Known rows, with every way that one mark hangs from another
C(P(T)): [21 -18 15 -10 -2 -9 45 2 2 -2 34 4 -1 3 10 -13 8 7 21 -2 -2 -3 8 -13 8 -30 4 18 -30 9 0 -10 8 -27 8 -31 -1 19 20 -16 -2 -4 15 -22 12 -9 -27 10 9 0 -1 16 2 -14 -7 -4 2 -5 -11 -8 -8 14 -23 -13]
D(L(P(N(R(C))))): [-13 -7 -35 -27 -65 9 -23 27 9 17 17 -3 18 -23 -5 -17 -19 -26 21 25 3 36 -5 7 9 -3 10 18 -6 -6 -24 40 9 -10 12 8 7 3 -28 -17 3 6 -16 -12 3 -3 14 2 23 -17 4 -20 -21 -17 -48 1 3 -32 25 -34 -48 14 -24 -13]
R(C L(P(N)) T): [-8 -9 -19 -19 -38 2 -1 39 -7 11 -2 10 9 -8 -27 -24 -8 -3 -6 20 -8 15 23 43 4 15 14 25 -3 -10 -4 18 26 12 13 3 -11 1 -27 4 -2 21 -7 -12 -10 -11 38 -15 19 1 8 -8 0 -9 -18 -4 -22 -27 2 -16 -32 30 -8 -9]
C(P): [8 1 16 7 -17 -10 32 4 -1 9 23 12 -9 3 1 -2 9 -7 10 -3 -8 5 -3 -1 6 -16 15 21 -9 2 -11 -10 6 -11 7 -18 -2 18 5 -28 3 9 -1 -9 -12 0 4 2 11 -2 -2 14 -4 -14 1 16 -6 -4 -9 3 -6 3 -7 -22]
L(P(C T)): [22 -12 -5 -2 5 -1 24 29 7 13 24 21 7 -11 0 -18 -27 12 3 3 12 -15 7 -22 15 -1 2 3 -7 17 9 -31 -27 -21 13 -8 -19 -9 4 -21 17 0 -14 -8 -2 -9 0 27 16 17 -13 -2 -3 -17 -14 -3 7 -8 13 -8 -22 20 -8 2]
T(R(N)): [10 -3 -8 23 -15 -16 20 -12 -2 23 8 9 -25 -3 -15 -14 10 3 8 5 10 -8 -26 -12 14 15 16 -22 3 25 -26 3 -21 -26 12 -18 9 19 6 3 -8 -26 -10 10 -25 -2 -21 14 11 18 -29 17 -7 21 -15 -6 -5 18 15 20 -22 13 -6 -1]
P(C T): [14 -17 -9 3 24 -11 25 -13 2 9 13 8 5 -2 3 -10 -12 3 10 2 8 -14 4 -20 2 9 -5 3 -11 11 8 -17 -22 -22 8 -4 4 -1 16 -18 10 -14 -10 -8 9 -4 -19 27 3 13 -12 5 2 -9 1 13 -3 10 5 5 11 2 -11 14]
T(P(C N) R(L)): [-17 4 -33 30 -1 -28 -14 -9 -13 -3 -15 -6 -5 12 -9 13 3 -23 -9 8 21 -3 -11 4 8 28 -24 -22 -1 -23 -27 32 2 16 -1 1 30 -15 -5 3 -14 9 5 11 -27 -6 0 14 5 5 -37 7 -19 14 6 2 -3 39 12 40 -9 9 12 8]
N(P(L)): [0 18 19 -19 0 23 2 -6 -3 0 5 -9 -2 11 15 -5 5 10 -20 8 5 -6 -10 0 16 -4 -1 -25 20 20 22 -16 -14 16 -21 11 -13 6 1 31 27 -7 -5 -2 -18 10 16 -5 22 12 9 9 -11 3 -1 -1 12 -8 11 12 -2 -18 20 5]
P(N(R) T): [-7 -5 -15 -33 -34 -11 -16 -1 16 14 7 -9 21 -15 -2 -20 -3 7 25 33 3 11 13 -20 2 -25 7 3 -13 1 -15 14 -3 -11 2 6 -11 12 10 17 -14 -22 22 -19 23 -10 -30 -3 21 2 -1 9 13 19 -5 -34 4 -5 15 -26 -9 12 -18 11]
R(C T): [-14 -16 -16 2 -1 -1 12 5 6 7 -6 12 21 -8 -10 -1 4 -6 -1 5 -12 23 4 21 -15 25 22 14 18 -7 8 6 5 -1 12 5 -2 3 -10 -8 -5 2 -21 -4 5 6 3 11 0 -8 10 -12 6 -12 -10 26 -18 -18 5 -11 15 1 -7 -25]
D(L(P(T)) N): [24 -3 10 -21 -9 31 16 30 13 18 34 -1 6 -5 16 -34 -32 2 26 16 -2 8 18 4 9 0 16 -7 -26 -21 -18 -26 9 -10 6 -40 -22 -12 -5 -3 4 -10 -5 -15 -7 -16 -16 4 6 -2 -3 12 3 -26 -27 -11 2 -11 -8 -25 -33 8 -27 12]
R(C N T): [5 -20 -13 9 -24 4 13 4 10 12 13 7 2 -13 -15 -20 9 -7 4 -1 -4 6 -3 9 -16 24 21 3 10 10 -7 3 -12 -19 29 -3 0 18 16 -14 -11 6 -25 5 -1 2 5 2 -12 2 2 -5 14 -12 -7 6 -20 -21 10 5 10 -3 -18 -17]
C(R(T)): [-17 -19 4 -4 18 16 16 6 16 19 13 18 9 -12 -4 -11 -10 10 14 -20 -19 -4 5 11 -39 5 8 3 13 -8 6 -19 7 15 13 15 -2 -2 -18 11 -7 -11 -20 7 -9 29 -8 3 -2 -10 -2 -12 20 -8 12 23 -7 -21 4 12 14 -20 -20 0]
T(P): [-4 10 -14 16 -16 -13 -12 -5 20 9 23 -16 5 -3 9 -2 -1 -13 5 12 3 11 -5 -3 -16 8 -1 -17 7 -25 -10 1 1 6 -2 -4 -6 3 -9 -3 7 2 10 -2 -23 5 -11 -4 -1 1 7 -8 -9 -4 8 1 -4 -4 7 28 -1 -17 4 -2]
T(R(C)): [-1 -3 -11 6 4 -16 22 -3 -5 4 -10 8 0 7 -15 5 5 -22 -14 19 15 20 -20 12 14 23 14 4 10 21 -4 18 -2 -18 -13 -7 19 -1 -8 -16 0 -19 1 6 2 -13 1 20 17 -19 -12 5 -13 8 -18 21 -14 15 6 -10 -17 7 -9 -12]
L(D(N(P R))): [-14 26 25 -7 16 28 -48 -3 9 4 -26 3 6 -4 11 8 -8 -2 5 -1 -6 20 16 -18 4 -8 -9 -10 -1 -7 2 1 -1 22 -3 -19 -23 -12 19 14 -31 -13 -7 8 27 -12 1 -17 -21 -17 7 1 13 2 18 -15 7 16 -15 -39 11 -11 11 14]
N(P(C L T) R): [10 0 14 -11 28 8 -7 -17 -6 -17 -9 -6 12 -5 14 3 -7 14 -11 -8 12 -22 -6 -30 33 -20 -16 -13 0 33 34 -22 -33 -16 -19 30 -8 -6 30 14 7 -3 2 3 18 2 8 23 -4 11 13 6 1 16 2 -20 23 21 9 -2 18 -13 11 12]
N(R(T)): [-7 -1 -2 8 -3 -10 -18 -3 15 10 -10 0 -1 -30 -11 -11 -10 10 15 0 -26 4 10 -19 1 -6 6 0 7 -10 9 -11 4 -5 28 27 -21 16 3 0 -50 -3 -20 7 -5 3 -16 8 -8 3 -5 8 33 18 6 -3 3 -11 8 1 16 -11 -4 -26]
D(L N(P(T))): [8 8 15 -39 18 47 6 6 11 8 39 -9 34 9 22 -22 -20 -6 27 10 18 12 30 2 8 -1 -10 -14 -14 -25 6 0 3 0 7 -21 -18 -26 11 19 0 -24 5 -2 14 -9 -30 16 3 0 4 13 -16 -16 -9 -14 8 5 1 -19 15 -2 -23 18]
R(C L T(P)): [-8 6 -22 29 6 -15 -8 4 -5 -18 -10 -15 3 -2 3 1 -3 -13 -9 1 -11 7 10 24 -14 20 -2 1 -3 -40 3 26 29 13 8 7 -7 -15 -28 -17 -16 32 2 6 -11 5 4 1 -19 1 21 -9 -5 0 15 11 -21 -5 -13 22 12 2 4 -19]
L(D P(C)): [-5 -8 -5 11 5 -6 -11 24 -5 27 2 19 -5 -6 5 14 -24 -6 0 -24 -7 -1 -2 -13 -2 12 0 8 3 3 -1 -20 -16 4 9 -16 -5 -4 4 -18 8 9 -37 10 -3 -3 21 -10 -2 1 -27 -20 -8 -28 -14 14 8 -5 6 -9 -20 10 7 -1]
C(R): [-4 -12 7 -1 5 13 28 2 12 8 21 10 -5 5 -2 -10 -2 -1 -1 2 -14 -4 2 16 -29 0 9 3 17 7 -9 -23 5 8 -5 2 0 8 -26 -8 21 -8 -5 2 3 22 -4 1 4 -7 3 -11 0 -12 6 23 1 -10 5 11 -1 -5 -12 10]
N(P(T) R(C)): [5 -1 -8 -19 14 2 -5 -6 5 -4 7 -3 42 -2 -2 -14 -11 0 5 29 23 5 7 -22 29 -20 -3 7 -6 31 23 10 -14 -18 -16 7 -19 -8 20 10 -4 -14 16 -19 43 -12 -15 25 10 -7 24 7 -14 11 -8 -4 9 -4 8 -40 -4 5 -14 -2]
N(R(C T)): [-6 -8 -17 12 -5 -11 -16 5 13 0 -15 3 13 -25 -9 0 -5 -4 10 10 -16 23 -4 0 4 11 15 11 10 -1 6 16 4 -15 19 22 0 0 -1 -13 -35 1 -19 -2 15 -5 0 8 -10 -15 21 -3 19 10 -4 10 -9 -17 3 -18 11 -8 -16 -28]
N(P R(C L)): [1 21 -8 -3 12 -2 -21 -12 -20 -28 -23 -11 12 -3 -11 0 1 -13 -2 28 20 7 6 0 24 -2 -9 24 2 16 21 12 5 1 -8 17 -17 -2 -10 -12 -1 9 18 -12 22 -10 19 4 -1 13 25 -5 -10 18 -3 0 11 2 -9 -26 -1 15 4 -9]

Rows
[5 18 25 -24 7 10 -17 -11 1 5 -3 -6 7 20 24 18 10 11 -22 -17 -3 1 6 -3 4 -8 -3 -17 22 8 16 -5 -15 22 -30 -3 -11 9 9 34 15 -13 -3 5 1 10 14 -31 8 5 5 -7 -15 -1 1 5 9 -1 6 -1 6 -20 32 14]	N(P(L(D)))
[13 -11 -16 18 -16 -12 19 -10 -6 13 3 5 -17 4 -19 -6 13 -17 -4 11 25 2 -39 3 19 29 26 -9 -4 38 -21 22 -18 -38 -3 -16 18 9 7 -12 -3 -18 -8 6 -1 -15 -12 19 10 1 -22 10 -13 5 -17 6 -11 8 10 8 -25 9 -16 -8]	T(R(C N))
[20 6 4 8 37 9 20 -18 -19 1 9 -4 2 12 -3 -11 1 6 15 0 28 -49 9 -21 15 8 -27 -6 -17 18 20 -21 -33 -14 15 -3 -19 -3 37 3 7 1 -4 -5 7 -15 -14 10 -1 53 -17 10 -11 -1 14 -19 20 23 9 16 19 17 -6 24]	R(L N(P(C T)))
[-8 18 2 2 17 10 -22 -8 -3 -9 -15 -13 7 -24 -13 -3 -2 12 13 1 -13 -13 15 -12 23 -12 -18 3 -4 -14 30 -7 16 12 20 27 -40 0 5 27 -52 4 -3 9 -6 2 7 -2 -6 25 7 6 19 25 11 -17 14 8 -5 3 21 11 2 -11]	N(P R(L T))
[1 -6 -3 -12 -45 -19 29 2 -19 -7 -11 10 -20 27 -17 16 32 -16 -31 -2 12 31 -46 38 21 -12 31 9 -6 23 -24 44 9 -10 -22 -20 47 13 3 -7 6 3 3 -5 -8 -11 17 -5 33 -36 -13 21 -16 2 -29 14 -26 -3 -11 -14 -38 2 2 -24]	T(R(C(P(L N))))
[12 -11 28 -23 50 30 22 -7 -6 -6 13 7 17 20 17 -8 -2 14 -21 -22 14 -30 -6 0 -3 -8 -12 -11 15 35 35 -33 -28 5 -22 21 10 -31 14 21 48 -17 -1 5 5 21 9 9 5 0 11 -4 -6 -20 13 9 16 3 7 10 23 -20 4 27]	N(P(C(R) L T))
[-16 -18 17 -15 -13 -2 30 14 -10 1 11 16 -18 8 -17 -5 17 15 16 -11 -12 -3 16 36 -27 -21 -1 34 -6 -30 -13 6 43 25 30 -3 13 10 -14 6 -11 21 0 -4 -14 13 6 -28 2 -10 -3 1 23 -7 19 11 -10 -14 -16 5 0 7 -15 -9]	C(P(N) R(L T))
[-10 -9 28 -7 45 21 -9 -7 -12 -5 -1 17 0 25 20 25 -4 0 -26 -46 0 -17 -3 13 -23 1 -11 -13 29 21 19 -33 -25 29 -20 17 22 -26 9 11 40 -4 -20 12 7 31 22 -15 -11 -6 -3 -24 -14 -21 16 40 19 10 -1 9 28 -22 26 24]	N(P(C(R) L(D)))
[-9 14 -8 -6 6 4 -19 -14 9 -8 -1 0 20 -4 -5 -2 -3 -16 2 18 13 19 -3 -5 14 -5 3 11 8 26 25 10 -12 -7 -8 10 -10 -5 7 -3 3 -4 -1 -5 24 0 17 16 -1 -4 25 -7 -20 8 -12 9 9 -7 5 -22 4 -5 -2 -13]	N(P R(C))
[-2 13 -4 25 3 -7 -11 -15 1 -8 -8 -18 -11 1 21 17 -1 -16 -32 -17 -1 -8 -21 -10 -14 23 -9 -32 20 -12 -1 -9 -18 9 -11 16 19 -12 1 -19 15 15 -6 11 -26 15 16 8 -5 8 7 -4 -13 -6 8 5 -1 20 7 43 7 -28 25 -2]	T(P(C L))
[25 -8 3 23 -12 -5 33 5 -22 -10 -2 3 -25 0 -19 -3 24 2 10 -23 -12 -13 -7 13 -3 -1 15 30 -23 -6 -5 9 16 -23 39 -16 7 17 8 -27 -17 30 -7 -7 -15 -3 8 -2 -9 17 -4 8 19 -13 -3 8 -18 -10 -29 6 1 18 -9 -31]	R(C(P) L N T)
[-1 -1 -3 42 24 -7 11 -7 -4 -8 6 -2 -31 4 0 1 5 -8 -2 -18 8 -39 -12 -2 -34 24 -12 -12 6 -19 -19 -22 0 -2 13 3 12 -15 -8 -32 23 20 0 15 -19 22 1 6 -33 20 -7 -13 -11 -9 28 7 14 19 -4 51 11 3 4 15]	T(P(C(R(L N))))
[-22 5 -24 0 -31 -13 -20 8 8 3 2 -21 6 -4 -10 -4 0 -6 8 11 -13 12 15 21 -23 2 -13 -5 -2 -62 -15 25 31 40 22 8 -9 -3 -19 26 -22 20 5 3 -24 5 -7 -21 -1 8 -3 -2 8 15 19 -20 -17 -4 12 30 3 -2 -3 -3]	R(L T(P(N)))
[-9 28 6 32 6 6 -36 12 3 -18 -38 -21 -18 -37 1 -1 -19 1 12 4 -31 8 14 7 -11 6 -7 -15 -12 -56 -10 15 44 14 21 2 -25 -10 -13 -11 -55 18 8 12 -7 -9 2 1 -40 -4 12 21 31 28 34 -29 -7 17 -25 16 23 -6 11 -14]	D(N(R(L T(P))))
[5 -10 20 13 11 19 23 -11 4 6 7 11 -33 3 -1 2 5 6 -21 -32 8 -36 -31 5 -25 25 11 -10 28 28 -3 -40 -31 -19 0 12 25 5 -5 -18 39 4 -21 13 -10 28 17 4 -8 11 -13 -10 3 -16 11 11 9 4 2 37 11 -18 7 16]	P(C(R(N)) L)
[29 -10 19 -7 -5 18 41 18 -7 18 35 16 -25 -18 -7 -34 -8 33 25 -1 2 -52 10 -8 4 -20 9 13 -22 21 -4 -43 1 -22 2 -26 -38 1 -9 3 33 -3 23 -17 -1 -8 -9 -12 -2 29 -6 0 8 -2 1 -32 7 -23 -10 -3 -44 30 -17 24]	C(R(L(P(T)) N))
[-16 6 -36 10 -25 -31 -3 0 -13 -14 -17 -11 -3 18 -16 10 13 -27 -9 30 22 26 -20 32 3 16 -4 -5 2 -17 -26 59 24 12 -15 -8 28 -10 -25 3 2 2 25 1 1 -18 -1 3 12 -12 -7 6 -25 13 -7 -5 -15 16 0 9 -27 17 1 0]	T(P(N) R(C L))
[-12 3 -6 -16 -39 -17 -45 -6 0 -13 -33 -5 -4 0 6 24 18 -15 -20 1 -8 43 -5 2 -17 -10 9 15 13 13 -12 38 2 9 -26 2 24 15 -11 4 0 -4 11 1 25 -10 13 -33 3 -33 10 -18 -1 7 -17 -9 -12 -14 5 -37 -13 -9 24 7]	P(L(D) N(R(C)))
[19 -3 16 -12 -18 -14 15 -4 -10 -27 -17 -16 -8 -1 17 14 20 9 -3 -11 -13 3 -14 -9 20 -43 20 24 -21 33 7 15 1 -40 -25 -7 16 21 9 -29 6 11 23 -10 24 -8 -7 10 -7 -27 33 15 3 -1 -10 -7 -3 -14 -23 -38 -6 -2 -3 -32]	N(R(C(P(L T))))
[6 -7 -16 4 17 -25 19 -8 -23 5 -16 5 -5 18 -23 0 0 1 2 20 24 -16 -1 5 26 -1 -19 0 -20 7 -16 9 -6 -13 -4 -4 23 -7 14 12 -4 -13 3 -2 4 -17 -16 9 31 12 -36 22 1 21 -3 -16 -10 36 3 6 -15 33 0 18]	P(C N T(R(L)))
[-19 12 -10 33 9 -25 -55 -4 15 -6 -29 -16 -2 -17 7 31 -2 6 16 -23 -37 -1 13 -19 -13 -9 -21 -5 -3 -51 -1 16 31 16 16 10 -18 7 -7 5 -53 16 -3 18 -5 -2 -18 -25 -37 -4 3 -14 22 13 21 -17 7 4 -9 13 25 -2 28 -7]	N(R(L(D) T(P)))
[-8 7 -13 29 1 -16 -8 6 8 -3 -2 -19 -3 -9 -2 -2 -9 -3 10 1 -17 -2 14 5 -12 11 -3 -8 -3 -56 -5 2 23 20 18 7 -15 -1 -11 0 -23 19 5 5 -25 8 -3 -7 -19 14 6 -1 15 9 20 -5 -10 3 -3 34 18 2 4 -4]	R(L T(P))
[-21 8 -7 -9 -44 -9 -45 -2 16 2 -3 -18 -3 12 20 19 17 -4 -22 -15 -10 27 -7 2 -32 -9 -11 -27 17 -31 -25 31 6 28 -21 -6 16 6 -8 31 13 -1 8 7 -14 11 1 -43 -1 -17 2 -11 -8 -9 6 -16 -9 5 11 14 -8 -21 32 20]	T(P(L(D) N))
[11 -2 20 -11 47 7 -10 -16 -2 -7 -1 1 17 25 23 23 2 11 -11 -34 9 -15 9 -19 9 0 -22 -10 0 23 32 -18 -35 3 -18 0 2 -25 36 23 20 -15 -8 9 21 1 -4 -17 -3 7 -4 -11 -10 -13 3 -1 12 15 -2 -8 28 -9 22 26]	N(P(C L(D) T))
[-4 19 31 -7 8 39 -30 8 10 -7 -37 0 4 -21 8 -1 -9 20 -16 -11 -16 3 3 9 10 -3 3 -32 13 -18 19 -10 4 19 7 20 -28 -9 15 27 -39 3 -21 18 -3 5 27 5 -10 -9 21 15 29 24 21 -22 2 3 -14 -6 22 -28 12 -15]	D(N(P(L) R(T)))
[28 -13 17 -11 -9 -4 42 -5 -14 -18 -4 -2 -11 16 17 7 21 5 -14 -1 -9 7 -14 6 11 -23 23 14 -20 27 5 8 1 -28 -23 -21 19 11 7 -22 33 3 28 -14 15 -2 1 0 16 -21 23 6 -11 -16 -19 7 -11 -16 -23 -23 -10 0 -7 -25]	R(C(P(L T)))
[14 -23 21 -6 39 10 28 -6 -6 -9 7 7 -5 6 7 2 -1 17 -15 -17 3 -30 -6 3 -16 -2 -2 -3 7 23 15 -42 -22 -11 -29 9 19 -13 -7 -6 37 -16 3 4 3 24 -6 9 -6 -7 2 -9 1 -13 7 14 3 7 -1 13 9 -21 12 18]	P(C(R) L T)
[-25 -8 -1 -1 22 -3 -16 5 -14 3 -8 17 -4 19 -8 26 -1 -8 -2 -16 -2 0 9 18 -42 10 -35 23 5 -17 -16 -5 13 36 -12 0 29 -7 -12 -11 15 -2 -4 11 16 9 10 -28 -6 -8 -26 -20 1 -22 15 23 3 10 2 -2 12 10 12 34]	P(C(R(L(D))) N)
[13 21 5 -7 27 -5 -9 -16 -9 -10 -4 -14 11 -5 7 -8 -11 26 25 26 15 -24 25 -29 35 -33 -23 0 -17 8 29 -7 1 0 -5 0 -30 1 11 16 -7 -13 32 -16 16 -14 -20 5 1 29 10 7 8 27 7 -31 19 8 0 -21 8 20 -2 11]	N(P(T) R(L))
[-14 5 5 -26 -35 -4 -27 0 5 13 -1 3 -5 8 10 11 15 0 -2 2 -8 18 4 1 -17 -9 9 -8 21 -8 -12 14 -1 28 -21 -16 9 25 -15 35 20 -15 13 7 -8 2 8 -44 20 -14 -11 -12 0 -2 -8 -7 -8 -15 9 0 -11 -3 23 27]	P(L(D) N)
